What can hang from each mark
U: D
H: U Z
N: T Z
Q: T
Z: H N
B: T
T: C D H L W

Each row was made from one small tree. Brackets hold a mark, then the marks that hang from it, in alphabetical order. Every link used is in the known rows. Write each row's tree.
In the rows, 128 means zero.
Known rows
{B {T L}}: [150 137 134  87 134 123 116 162 116 129  97 144 110 121 129 110 153 129
 137 112 127]
{N {T C} Z}: [127 147 145  85 119 117 145 166 106 123 137 161 105 105 106 127 154 140
 148 106 120]
{B {T C W}}: [144 145 143 110 122 136 131 169 101 133 110 159 114 122 122 141 146 125
 132 108 121]
{N {T L} Z}: [132 140 143  72 121 119 129 158 116 124 105 150  99 113 116 110 155 143
 153 111 120]
{H Z}: [136 132 132 122 125 130 137 145 119 132 124 154 106 114 133 125 160 125
 150 113 137]
{Z H {N T}}: [152 146 129 109 128 121 138 168 133 122 138 155 100 128 115 124 145 133
 149 127 135]
{Q {T C D L}}: [149 143 114 120 125 102 141 170 115 125 122 138 105 115 117 105 146 138
 134  94 129]
{T D L}: [144 136 127 126 130 115 129 156 114 124 109 140 100 111 130 105 155 129
 137 114 130]
{N {Z {H U}}}: [150 132 139  17 122 122 160 153 119 137 120 166 109 110 135 113 140 129
 167 106 129]
{Q {T W}}: [144 137 127 129 114 145 134 160 104 134 112 148 112 137 133 134 138 146
 137 121 124]
{U D}: [137 136 153 105 122 134 147 159 111 120 114 152 101 106 138 127 149 143
 137 139 126]
{N {T {H U}}}: [149 140 131 130 115 109 133 151 102 122 157 157 100 113 117 111 144 154
 153 127 131]
{B {T C D H W}}: [159 139 124 147 131 117 134 169  98 118 132 159 108 110 114 128 148 133
 143 106 123]
{Q {T D}}: [149 134 109 145 132 114 139 162 104 123 127 140 109 120 129 115 148 140
 139 124 136]
{Q T}: [145 136 120 116 125 129 136 160 109 129 126 144 112 130 129 121 143 145
 138 121 132]
{Q {T H L}}: [162 134 116 105 122 121 127 158 120 124 129 143 109 126 120 102 141 158
 151 106 124]
{N {Z {H {U D}}}}: [151 131 155   4 121 122 176 157 121 128 108 167 102  98 139 114 139 140
 169 121 125]
{T C D {H Z} W}: [147 136 126 168 118 122 150 154 111 124 143 164  99 103 119 128 151 130
 156  93 127]
{N {T C W} Z}: [127 147 152  97 108 132 144 166 103 127 123 166 102 113 109 140 147 139
 147 105 112]
{Z {N T}}: [140 147 135 130 125 115 123 160 115 118 135 152 102 135 118 121 153 139
 140 130 132]
{T C D H W}: [147 141 132 161 120 124 143 163 101 121 145 161 103 109 116 129 144 136
 141 105 121]
{B {T D H W}}: [163 131 121 157 136 126 124 162  99 119 118 154 107 117 126 123 148 135
 148 123 128]
{N {T H L W}}: [148 142 140 147 109 131 118 158 115 122 122 152  94 120 112 124 142 154
 145 117 118]
{B {T H L W}}: [161 134 136 110 124 136 115 159 114 126  99 154 106 126 125 117 144 138
 148 107 118]
{Q {T C L}}: [146 146 128  95 116 116 140 168 119 132 123 143 110 123 115 111 142 140
 133  91 124]
{N T}: [131 143 134 150 121 126 127 160 108 123 133 149 100 115 119 130 152 142
 137 134 132]

Which tree is each row?
[129 146 138 127 117 118 148 168  98 123 123 160  98 106 111 134 151 135
 146 108 118]
{N {T C D W} Z}
[156 146 131  81 119 105 145 159 129 127 139 157  99 129 120 111 141 133
 156 122 139]
{Z {H U} {N T}}
[152 142 135 142 115 119 136 163 111 121 130 156  98 108 115 115 144 138
 140  94 117]
{T C D H L W}
[162 141 152  36 120 113 163 158 130 125 123 162  99 121 137 109 137 137
 157 128 133]
{Z {H {U D}} N}
[143 155 130 132 125  88 129 170 119 115 132 146  94 119 103 103 156 132
 137 104 127]
{Z {N {T C D L}}}
[150 135 127 149 135 130 125 163  97 126  99 149 106 119 135 129 152 124
 138 127 130]
{B {T D W}}
[152 137 131 115 110  98 132 141 124 127 139 153  91 109 116  96 154 145
 169 102 134]
{N {T {H U Z} L}}
[160 142 118 147 132  92 118 160 122 107 135 146  92 122 109  93 154 148
 154 117 129]
{Z {N {T D H L}}}
[156 142 115 164 135  99 125 161 111 104 154 152  97 122 110 108 152 148
 154 131 133]
{Z {N {T D H}}}
[151 133 114 165 128  99 129 152 125 115 138 145  88  97 109 102 162 141
 162 109 137]
{N {T D {H Z} L}}
[153 136 153  61 118 124 166 159 122 129 120 159  98 102 139 120 136 137
 153 132 133]
{Z {H {U D}}}
[162 141 136  50 122 114 149 154 128 133 131 161 106 132 134 109 138 126
 156 114 137]
{Z {H U} N}
[148 135 145 122 112 104 153 146 115 116 147 160  92  96 122 112 151 155
 172 129 134]
{N {T {H {U D} Z}}}
[160 130 113 139 138 103 135 146 123 113 143 156 101 121 126 104 159 131
 169 109 138]
{T D {H {Z N}}}
[137 156 139 120 120 108 133 168 115 119 148 157 103 129 106 124 151 136
 136 114 128]
{Z {N {T C}}}
[146 147 131 153 119 109 117 161 117 120 101 145  88 134 119 112 151 134
 140 120 125]
{Z {N {T D L W}}}
[159 141 142 106 120 128 123 167 113 127 115 159 108 118 112 121 144 137
 145  90 114]
{B {T C H L W}}
[156 144 115 135 137 104 141 170 129 116 138 150  94 119 114 118 149 129
 151 127 142]
{Z H {N {T D}}}
[141 148 135 145 117 115 138 167 108 116 169 159 104 106 101 127 148 150
 143 113 125]
{N {T C H}}
[147 143 130 144 130 121 134 172  96 127 113 154 109 113 121 131 151 119
 134 110 127]
{B {T C D W}}
[143 143 134 106 116  97 135 142 119 127 135 156  96 130 123 106 157 132
 164 115 141]
{H U {Z {N T}}}
